Each row was made from one walk, in order. Every step used is in the known rows, and no mark comes twice. Write each row's walk.
Known rows
fumi -> rusu -> gulad -> luker -> tutepi: [ -4 -39 -30 -70   9 -29 -27  -1 -39  71  11   1   1  47 -18  -6   2 -16
  14   7  -7 -32 -22   8   8  10 -93  15]
mese -> gulad -> rusu -> fumi -> suvezi -> luker: [ 12 -35 -20 -33   7 -47  10   9 -22  11  -5  24  24  27 -71 -15   9 -12
   2 -30 -19  14  -3  35   6  -3 -65  -5]
rusu -> gulad -> mese -> tutepi -> luker: [ -4 -23 -21 -48  -7 -35 -20 -22 -16  44 -13 -26  -6  49 -13 -31   1 -26
  32 -59  -2   7 -10  -4  -5  23 -37  -4]
rusu -> fumi: [  5 -36 -18 -50   7 -22  12 -14 -24  32 -15  11  16  45 -61 -26  -5  -5
  11 -22 -12  -3  -4  14 -12   8  15   5]
suvezi -> fumi: [ 11 -34 -18 -43  23 -20  -4 -13 -24  23 -21  16  34  44 -65 -27  -8  -2
   1  -6  -2   1  11  13 -10  12   6  13]
tutepi -> mese: [  9 -29 -21 -33   7 -17   3  -9 -17  15 -13   7  33  42 -63  -5   0  -6
  11  -8 -17  -9  -4  -3   8  12  13   2]
fumi -> suvezi -> luker -> tutepi: [ 14 -28 -28 -24  23 -37 -21   1 -22  18   5  22  27  45 -40 -14  -6  -6
  10   0  -7  19   8   5  -2   8 -59  12]
suvezi -> fumi -> rusu -> tutepi -> luker: [ -6 -34 -32 -46  11 -30  -2  -5 -43  -3  -8  18  42  41 -25 -42  11 -15
   2 -23   6  25 -28  17 -28  13 -41   1]
suvezi -> fumi -> rusu: [  1 -37 -22 -50  24 -16   3  -5 -40  14  -7  25  33  45 -67 -19   2   2
  -2 -24  -1   5 -15  22   5   0 -21  11]
tutepi -> luker -> gulad -> rusu -> fumi -> suvezi: [-16 -34 -26 -39  -5 -40  17 -16 -25   6  18  19  53  38 -36 -33   7 -25
   3 -31   3   2 -17  12   3  12 -78  -3]
mese -> gulad -> rusu: [ 21 -39 -14 -28   3 -46  -7  -8 -27   8  -9  10   1  25 -18 -24 -14  -3
   4  -9 -11   4 -10   4  19   7 -33  10]
suvezi -> luker -> gulad -> rusu: [  4 -30 -20 -69  19 -41 -13  -7 -30   6   6  29  44  45 -50 -11 -13 -10
  14   9   1  23  13  -1   4  14 -80  -2]
rusu -> tutepi -> luker: [  8 -33 -26 -34  -2 -37  -7 -16 -28  -1 -17   2  18  41  10 -46  -8 -16
  15  -1   2  27 -18  -5 -23  25 -19  -2]
mese -> gulad: [ 25 -35 -15 -33   7 -31 -13  -7 -24   8  -5  -2  15  27 -19 -28 -19   3
  -3 -24  -8   7  -5  -1  17   7   2  10]
mese -> gulad -> rusu -> tutepi: [ 21 -36 -18 -27  -1 -64 -17  -4 -30  -2 -12   8  -2  26   0 -33  -5 -12
   6  -3 -14   8 -18  11 -12  17 -48   6]
gulad -> luker -> suvezi -> fumi: [ 23 -36 -19 -89  16 -14 -12  -8 -20  43 -13   3  67  44 -71 -13  -5 -10
   9  51  -4 -21  16  19 -14  12 -41   5]
tutepi -> rusu -> fumi: [  4 -33 -18 -44  -4 -28  14 -18 -45  31  -7   4  25  41 -29 -33   3 -12
  11 -25 -19 -16 -17  11 -11   9  -3   7]
tutepi -> luker -> gulad -> mese -> rulak: [ -4 -20 -18 -44  11 -25 -12 -35 -17  -4  10 -46  17  55 -17 -80 -10 -17
  12 -51   8  19  -7 -16  13  11 -24  -2]
luker -> tutepi -> mese: [ 11 -24 -29 -28   8 -31 -13  -8 -20  29   2   4  31  39 -50  -7   3 -10
  11   2 -14 -20   2 -16  -9  11   0  18]
gulad -> mese -> rulak: [  9 -27 -11 -27  17 -25  -8 -30 -15  13 -22 -38 -28  60 -41 -66  -8  -7
  22 -38 -13   6  -8   5  15   5   6   5]
fumi -> suvezi -> luker -> tutepi -> mese -> gulad: [ 21 -20 -32 -15  13 -39 -18  17 -14   8  19   6  52  24 -60   1  10 -11
  -5 -26 -19  -1   7   3   7  -3 -46   9]
gulad -> rusu: [ 11 -38 -16 -35   7 -39   5 -17 -29  18 -21  24   0  42 -30 -19 -12  -6
  19  11 -11   3 -10   2  12  15 -34   8]
mese -> rulak: [  4 -35 -11 -35  20 -32   3 -23 -25  10 -21 -13 -10  61 -53 -47 -15   3
  18  11  -9   8 -11   4  25   3   2  10]
rusu -> tutepi -> mese -> gulad: [ 20 -27 -23 -26  -1 -43 -18   3 -19  -5  -4  -8  36  26 -32 -18   6 -14
  -1 -23 -20  -7 -12   5 -15  13   0   1]
tutepi -> mese -> gulad -> luker -> suvezi: [ 33 -31 -21 -75  -5 -19 -13   3 -12  28   6 -17  70  23 -55   5   2 -12
   7  30 -21 -34   1   3  15   2 -31  -2]
rusu -> fumi -> suvezi: [  2 -38 -20 -26   8 -25  16 -10 -20  22  -9  16  23  45 -61 -22   4  -7
   4 -35 -13  -6 -13  30   2   6 -12   4]
luker -> tutepi -> rusu -> fumi -> suvezi: [  3 -29 -27 -16  -2 -45   0 -11 -43  33  16   7  28  40 -15 -31  15 -17
   3 -30 -17 -27 -21  13 -15   5 -44  22]
gulad -> luker: [ 20 -46 -16 -49   8 -15  -8 -17 -17  33 -16  -3   0  44 -30  -8 -14  -4
  22  30 -10  -7  -2   6   2  10 -16   2]
luker -> gulad -> mese -> tutepi: [ 10 -23 -13 -50   7 -40 -33 -25 -13   7  17 -20  15  51 -32 -12  -3  -9
  23 -50  -1   5   2  -6 -16  11 -23   4]
gulad -> rusu -> fumi -> suvezi -> luker: [  0 -37 -22 -38  12 -39  18   0 -23  20 -15  35  23  45 -83 -10  11 -14
  16 -11 -19  13  -2  34  -1   4 -67  -7]

Write each row's walk
[  4 -29 -32 -76  -3 -35 -10  -5 -48  -1   5  10  64  41   3 -38   4 -16
  13   2  -1  25 -36   2  -5  16 -73  -3]	fumi -> rusu -> tutepi -> luker -> suvezi
[ 14 -25 -27 -18  12 -44 -22  -2 -43  16  13  17  36  40  -9 -19   5 -13
  11  -6 -13   6  -4   2  -1   8 -77  15]	fumi -> suvezi -> luker -> tutepi -> rusu
[  9 -30 -27 -83  19 -37 -18   3 -47  10  -1  22  80  48 -53 -28  12 -10
  -1   6  -2   0 -16  30 -24  12 -65   7]	luker -> suvezi -> fumi -> rusu -> tutepi
[ 21 -35 -23 -46 -12 -39 -15  -8 -38  51  18 -25  12  20  -2 -24   7 -19
   2   0 -21 -40 -11   2 -27  -2 -32  18]	mese -> gulad -> luker -> tutepi -> rusu -> fumi
[ 18 -26 -12 -32   5 -35 -19 -25 -12  18 -12 -18 -21  50 -37 -10  -1  -6
  35 -39 -12   7  -7   2 -14   9   3   4]	gulad -> mese -> tutepi
[  2 -28 -30 -83  12 -14   4  -4 -44  15   3  18  88  40 -52 -34   3 -10
  -1  -5   7  13 -14  10   8   5 -54   4]	tutepi -> luker -> suvezi -> fumi -> rusu
[  2 -25 -18 -50  10 -20 -21 -17 -18  51 -19 -15  -1  49 -21 -48  -9 -19
  10 -73  -9 -14   1   9   5  29 -32   1]	rusu -> gulad -> mese
[-10 -26 -21 -44  10 -64  -8 -15 -26 -13   3  -9  33  57 -62 -32  14 -22
  16  19 -10 -14 -18   4  -6  13 -61   0]	luker -> gulad -> rusu -> tutepi -> mese -> rulak
[ 17 -33 -29 -39   4 -23 -15  -8 -12  45   2 -10  19  39 -49   9   5 -15
  19  38 -18 -35   2 -13 -15   8 -17  12]	gulad -> luker -> tutepi -> mese
[  5 -37 -26 -63   7 -32 -33  -8 -23  78  -3  -7   3  46 -15 -15 -10 -20
  15  22  -7 -36   2  -2  -7  21 -66  15]	rusu -> gulad -> luker -> tutepi
[  9 -20 -12 -45  -2 -45 -32 -29 -34   6  24 -25  24  47  -1 -18   6 -16
  25 -54  -5  -7 -12  -8 -15  11 -43   7]	luker -> gulad -> mese -> tutepi -> rusu
[  6 -33 -19 -37  -4 -37  -4 -21 -22   9  -9   1   7  44 -26  -7  -8  -6
  35   6  -1  26 -16 -15  -2   9  -5   2]	mese -> tutepi -> luker
[ 10 -19 -17 -41  16 -41 -32 -10  -9  -5  21  -7  31  53 -57   0   8 -12
  25 -54  -1  26   7  13 -10   7 -70  -6]	fumi -> suvezi -> luker -> gulad -> mese -> tutepi
[  0 -20 -22 -52  18 -21  -8  -8 -10  12  19  -1  50  46 -69 -35  10 -18
   1 -85  -6  12  14  27 -18   8 -54 -11]	rusu -> fumi -> suvezi -> luker -> gulad -> mese
[   1  -31  -21  -45   20  -44  -11   -3  -25   -6   13   37   54   44
  -50   -8   -4  -12   10   -4    0   19    4   14   16   11 -107   -3]	fumi -> suvezi -> luker -> gulad -> rusu
[  0 -30 -29 -38   6 -32  -5   2 -37  -1  -2  12  31  45 -46  -4  19 -12
  11 -21 -20  -3 -37  15  -8   9 -27  -2]	fumi -> rusu -> tutepi -> mese
[  4 -36 -26 -30  -6 -52  -3 -17 -32  -1 -22  13   7  38  10 -43  -2 -22
  23  14  -3  25 -22  -3 -21  26 -54  -2]	gulad -> rusu -> tutepi -> luker
[ 21 -39 -24 -45   9 -28 -23 -15 -19  45   0  -5  -3  42 -16 -10 -11  -9
  19  39  -9 -17   1  -9 -16  10 -30  18]	gulad -> luker -> tutepi
[  8 -31 -22 -36  -8 -40  21   0 -19  22  -6   8  26  22 -79  -9  14 -16
   1 -28 -27 -26 -12  15  -2   1  -6   0]	tutepi -> mese -> gulad -> rusu -> fumi
[ 12 -19 -32 -44  18 -29 -16   4 -20  27   1  13  44  41 -75  -1   5 -10
  16  10 -15   1  16 -13 -16  10 -21   8]	suvezi -> luker -> tutepi -> mese
[ 10 -36 -25 -50  -6 -33  -5 -16 -39  60   8  -9   7  39 -14 -19  10 -20
  18  20 -20 -39 -11   2 -35   5 -33  16]	gulad -> luker -> tutepi -> rusu -> fumi
[  8 -32 -24 -37  11 -31 -11 -14 -13  37  -2 -31  -3  55 -71 -14   7 -14
  27  52 -20 -34  -7  -8   1  -4 -14  14]	gulad -> luker -> tutepi -> mese -> rulak
[   7  -35  -21 -108   14  -20  -21   -3  -23   74  -16    1   74   48
  -70  -18   -3  -21    7   35   -2  -41   18   25   -5   23  -78    3]	rusu -> gulad -> luker -> suvezi -> fumi
[ 13 -32 -12 -32  -6 -47 -10 -21 -43  13  -4   0   6  47 -15   1   1  -5
  34   5 -15  -2 -22  -5  -3   6 -19  11]	mese -> tutepi -> rusu
[ 12 -38 -17 -41  -3 -45  14  -6 -26  23 -10   9   5  25 -49 -28  -2  -9
   2 -24 -17  -6 -13  16  -2   2 -19   7]	mese -> gulad -> rusu -> fumi
[  5 -20 -23 -46   3 -16 -18 -28 -16   3  15 -21  35  40   7 -56 -12 -19
   4 -66  10  18   2 -18  -4  22 -25  -4]	tutepi -> luker -> gulad -> mese
[ 15 -27 -23 -28   3 -42 -19 -18 -47  28   8   2  20  39  15 -32  -6 -11
   9   0 -10 -14 -11 -18  -9  14 -30  26]	luker -> tutepi -> rusu
[-15 -34 -24 -69  22 -20  -5   1 -43  46  -9  21  40  49 -67 -24   3 -10
  -7 -42  -2 -16 -13  31  11  12 -58   9]	suvezi -> fumi -> rusu -> gulad
[ 17 -28 -19 -77  20 -22  -9  -9 -28  29 -14  14  81  44 -71 -30  -8  -3
   0  16   1  -6  15  13  -8  14 -24  11]	luker -> suvezi -> fumi
[ 11 -26 -26 -75  10 -18  -2 -12 -28  21 -11  11  87  39 -48 -44  -8 -13
   3  14   7   9  12   0  -8  19 -28   5]	tutepi -> luker -> suvezi -> fumi
[ -3 -30 -20 -25   7 -59   6 -13 -25  -2 -26  -8  -2  57 -65 -31  16 -19
  27  30 -24 -10 -25  10  -3  10 -35   0]	gulad -> rusu -> tutepi -> mese -> rulak
[  1 -36 -25 -47  20 -35  -9   0 -42   3  -9  22  31  48 -48 -28  12  -8
   0 -19  -3   8 -22  31 -27  10 -36   8]	suvezi -> fumi -> rusu -> tutepi
[ -6 -25 -14 -47  17 -29 -15 -23 -19  45 -25 -37 -21  65 -42 -70  -6 -17
  17 -55 -10 -13  -6  12  21  18 -31   2]	rusu -> gulad -> mese -> rulak
[ 10 -25 -23 -77   5 -37  -8 -13 -25  20  -8   6  75  45 -65 -13   2 -10
  26  28   6  11   4   0 -20  11 -30   6]	mese -> tutepi -> luker -> suvezi -> fumi
[  2 -31 -22 -35   6 -29  14  -2 -41  19  -2  18  42  43 -51 -21  14 -14
  11 -30 -20   5  -8  29  -4   4 -52  -4]	tutepi -> rusu -> fumi -> suvezi -> luker
[  5 -19 -26 -45   1 -34 -28 -24 -18  -9  12 -23  37  41  26 -66  -2 -27
   6 -60   8  23  -6 -10 -35  32 -41  -7]	rusu -> tutepi -> luker -> gulad -> mese
[ -5 -31 -20 -53  -7 -57 -12 -23 -27  -2  15  12  29  43 -22  -3  -4 -15
  31  14   8  18 -16 -17  -4  13 -66   2]	mese -> tutepi -> luker -> gulad -> rusu
